Each row was made from one path, in order. Every step used is in the known rows, and no mark comes twice. Write each row's path.
In the rows, zero is written as 128.
Known rows:
K-V: [117 174 156 150 147 133 123  90 187 123 154 104 113 146 110 150 122 136
  74 146 162 133 118 137 112 193 120 104 102 144 127 119 108 154]
H-F-T-V-K-J: [113 177 198 166 137 151 151  56 171 138 153  90  96 159  93 163 111 102
  76 134 168 163 103 159 119 131  79 102  78 169 120 137  89 140]
A-C-V-T-F: [ 92 199 181 124 152 144 116  66 146 151 128 104 121 119  87 135 107 127
 137 111 191  97  52 111 116 166 101 121 113 138  99 127  81 147]
J-K-V: [129 192 185 174 132 117 135  73 205 129 158 108  98 156  82 159 137 139
 111 144 142 124 109 135  99 186 103  79  99 133 118 106 105 157]
F-T-V-C: [115 168 135 113 151 160 133  66 199 115 140 104 113 162  94 119 107 125
  89 150 160 141  94 132 133 130 114 107 109 127 171 139 108 120]
C-E: [101 166 158 130 166 121 144  90 181 138 171 116 106 132  88 124  90 128
  80 130 168 137 116 112 136 145 129 110 111 120 119 140 109 144]
H-F-T-V-C: [105 148 158 130 134 150 142  71 188 136 125  84 103 161  81 116 112 125
  66 144 161 157 100 154 142 123  90  98 106 146 172 150  95 117]
F-T-V-C-E: [ 95 171 145 128 170 145 151  69 207 113 167 100  96 151  76 105  77 114
  63 140 163 146  99 117 134 104 127  99 107 121 150 150 106 110]
C-V-T-F: [ 91 192 185 126 156 144 129  90 138 149 134  91 110 125  77 131 106 123
 116 116 179  99  59 121 116 168  87 147 104 142  95 117  88 141]
F-H-A-C-V-K: [117 165 145 128 123  96 119   4 159 111 175 160 124 157 124 123  92 120
 166  96 199 147  36 105 135 144  88  98  59 170 125 144  74 135]
K-V-T-F: [106 202 187 156 139 135 120  98 157 146 139  74 112 139  89 151 123 132
  70 146 155 115  94 134  98 193 112 137 106 155  99 117  90 146]
J-K: [131 176 178 143 131 125 145  77 195 147 153 124 106 153  77 145 134 137
 140 135 148 121  99 130 125 158  94  94 117 115 134 115 108 156]
H-F: [110 143 171 136 130 132 134  91 160 161 129 102 113 142  95 139 125 138
  87 135 172 152 119 148 142 165  90 108 106 145 138 136  96 155]
B-C-V: [ 97 129 144 105 159 154 126  65 155 114 135 107  97 135  83 124 118 131
 118 107 168 113  87 140 137 165 105  98  73 140 122 101  97 142]
B-C-V-T-F-H: [ 80 141 180 103 149 135 114  44 128 132 124 102  92 135  80 118 124 117
 113 113 166 112  38 120 131 147 111 120  75 181 109 107  97 116]
E-C: [117 200 156 120 152 132 114  99 178 158 117 141 149 136  92 121 103 129
 105 132 171 137 100 113 146 152 118 123 115 114 141 132  92 152]
H-A: [133 162 137 146 135 119 135 100 181 124 154 119 149 151  98 122 120 131
  97 130 165 152  97 141 120 164  92 140  83 134 142 126  89 150]
F-T-V-K: [129 196 143 136 136 143 150  49 180 116 171 108 100 157 102 141  93 126
 103 139 182 151  98 135 150 153 117 112 104 139 144 122 103 134]
V-T-F: [109 191 181 126 138 143 125  98 149 163 132  93 119 134  86 141 119 130
 101 136 160 116  82 129 121 170 101 153 121 136 114 123  97 146]
F-H: [111 141 152 110 142 121 123  58 174 135 145 143 111 150 123 127 129 134
 106 153 170 151  92 108 141 154 131 109 108 156 154 139 122 137]
T-F-H-A: [126 150 158 148 111 103 113  82 155 136 144 110 126 157  98 112 121 139
  88 151 175 153  74 114 113 157 110 142  74 160 157 130  88 100]
T-V-C: [108 161 147 129 126 155 108  91 178 127 128  94 102 180  81 123 117 163
  95 160 154 138 108 129 123 136 113 115 103 118 165 131  86 128]
J-K-V-C-B: [103 173 165 137 103 138 113  47 205 122 158  88  86 176  75 161 102 151
 116 128 133 114 100 134 125 158 101  63  76 121 124 132 101 127]
F-H-A-C: [127 152 137 133 132  99 118  41 185 120 154 151 157 149 129 118 127 134
 120 134 181 166  72 114 129 146 126 105  85 163 161 148  92 139]
F-T-V-C-A: [108 183 135 117 155 151 108  43 204 116 150 102 106 157  97  97  86 139
  96 130 190 141  91 103 132 123 119  78 116 127 157 166 115 103]
T-V-C-B: [ 89 162 135 115 104 161  94  74 183 114 132  72 104 182  77 137  85 182
  90 150 169 140 113 130 146 140 128 105  84 111 154 140  92 115]
B-C: [115 131 139 107 147 156 129  73 165 128 141 108 110 149  91 139 137 137
 100 123 153 128 111 151 142 163 120 105  90 135 147 109 103 146]
V-T-F-H: [104 170 183 117 134 125 122  69 147 159 132 116 110 142 102 132 125 125
 100 147 164 135  65 109 126 152 121 142 119 170 126 133 110 126]
V-K: [125 173 150 119 126 141 131  61 159 141 167 132  97 160 107 159 100 131
 137 120 170 131 102 127 149 168  98 117 103 125 126 129  97 160]
B-C-E: [ 97 132 151 119 168 135 140  73 175 125 166 101  97 136  76 128 102 125
  81 114 156 134 116 130 145 137 131  97  87 129 122 121 103 140]

Which path is each row?
[110 147 136 110 152 143  99  51 170 131 147 105 102 143  93 121 112 153
 107 103 183 127 106 119 142 158 127  76 100 132 131 134 114 130] => B-C-A
[123 184 144 141 156 142 147  76 199 112 147  96 123 140  99 123 115 133
  75 159 178 154 108 134 134 154 134 112 117 134 161 122 115 130] => F-T-V
[ 85 164 157 137 158 132 128  82 192 125 172 102  88 154  90 130  88 119
  66 129 144 127 110 113 110 138 115  92  94 129 118 150  96 132] => K-V-C-E
[108 202 219 170 121  97 126  52 180 147 150 101  89 155  83 150 140 126
 103 151 137 120  63 117  92 166 110 105 102 177 109 113 105 130] => J-K-V-T-F-H
[102 202 162 122 166 131 116  94 168 144 119 138 139 123  81 105  87 122
 123 112 188 127  76 105 137 155 104 115 101 121 119 125  82 148] => E-C-V
[101 174 157 128 162 124 135  63 188 138 172 123 121 124 100 136  96 132
 103 125 185 134 104 105 133 142 143  86 119 119 125 151  99 151] => A-C-E
[106 146 173 123 119 127 108  73 150 151 134 115 102 149  99 133 124 149
  98 167 176 138  89 102 125 160 134 123 104 157 154 129 113 106] => T-F-H
[108 169 131 102 118 149 106  48 181 129 146 104 135 135 111 149  92 165
 120 125 196 135 106 122 155 170 146  77 102 117 136 144 104 144] => A-C-B
[121 145 156 125 156 138 163  71 180 151 143 112 124 124 104 129 118  97
  77 123 173 153 106 151 155 154  92  94 117 156 147 144 116 143] => H-F-T
[118 220 217 179 127 120 132  82 182 155 146  79 100 147  65 163 132 132
 105 141 132 102  83 135  90 182  91 112 105 143  92 104  89 149] => J-K-V-T-F
[103 203 144 111 129 140  99  87 177 146 121 113 150 137  85 127  73 150
  98 117 186 143 102 114 172 146 134 106  94 108 134 140  95 133] => E-C-B
[106 174 157 119 141 139 134  53 147 129 166 130  91 148 101 144  85 122
 151 101 187 120  77 116 143 169  80 115  86 129 103 124  92 157] => C-V-K
[117 174 183 135 139 159 128  64 164 146 166 132 100 160 108 177 115 110
 128 128 155 126  92 133 112 154  84 116  82 137 100 131  98 160] => V-K-J
[ 96 226 177 118 180 127 126  87 165 154 115 143 154 118  84 106  89  98
 123  95 175 122  50 113 139 144  90 135 111 138  96 130  81 169] => E-C-V-T
[ 91 149 151 108 160 140 132  82 181 142 164 121  95 153  85 120  85 121
  91 121 152 129 102 111 135 117 106 101 106 110 133 153 103 136] => V-C-E
[ 99 185 195 146 134 117 112  67 156 143 141  97 105 147 107 145 124 128
  72 154 160 132  71 112 104 173 129 129 104 189 113 123 105 129] => K-V-T-F-H
[100 176 190 135 158 157 131  59 151 131 163 132  91 151 100 163 100 101
 143 108 171 110  70 126 102 152  68 110  66 143  82 122  91 154] => C-V-K-J
[104 158 150 125 140 153 113  80 188 125 145 111 101 164 106 144 117 132
  87 144 142 124 104 132 111 170 102  97  94 136 140 138  99 142] => K-V-C
[ 84 179 184 112 147 121 109  34 144 146 129 123 116 126 103 124 111 126
 135 124 195 114  26  92 120 149 119 110 109 174 110 138  92 128] => A-C-V-T-F-H
[115 167 163 153 143 134 154  81 184 132 131  79 117 139  88 124 118 131
  53 150 182 172 117 154 143 150 108 102 108 154 160 131  99 131] => H-F-T-V
[106 201 169 148 141 117 124  75 152 134 139  99 151 127  84 120 109 120
 130 101 187 116  37 124 101 162  78 141  85 153 104 126  54 140] => H-A-C-V-T-F
[112 215 160 124 158 125  88  75 185 164 129 136 144 130  93 104  83 145
 112 107 202 137  93  86 145 143 123  92 118 117 125 160  98 138] => E-C-A
[ 90 159 136 111 118 158  95  66 184 117 148  85 104 167 102 151  88 152
  81 133 153 124 109 132 133 169 118  86  76 132 132 144 102 125] => K-V-C-B
[119 192 154 150 114 138 123  71 163 127 158 101  92 177  88 152 100 159
 112 146 179 148 112 127 139 162 114 125  98 125 137 116  81 148] => T-V-K
[118 171 181 147 124 132 124  64 205 136 152 115  85 178  79 154 132 131
 124 136 122 110  95 133 103 162  81  75  93 122 130 124  97 142] => J-K-V-C
[112 191 191 165 128 156 120  74 166 127 153 102  93 177  91 171 115 137
 106 150 165 138 105 134  96 148 105 122  81 138 114 120  81 151] => T-V-K-J
[121 197 180 153 150 160 147  51 185 115 169 113 103 160 104 162 110 101
  98 142 164 145  94 144 109 139 105 109  85 149 120 127 101 142] => F-T-V-K-J
[107 199 169 144 160 133 136  84 182 130 148 108 126 140 110 150 122 120
  79 134 152 127  94 141 111 184 108 127 111 157 100 125 102 177] => K-V-T
[119 179 170 135 123 101 113  51 160 143 141 126 154 144 108 121 126 127
 114 130 174 143  43 111 114 148 114 138  96 177 135 144  76 125] => V-T-F-H-A-C
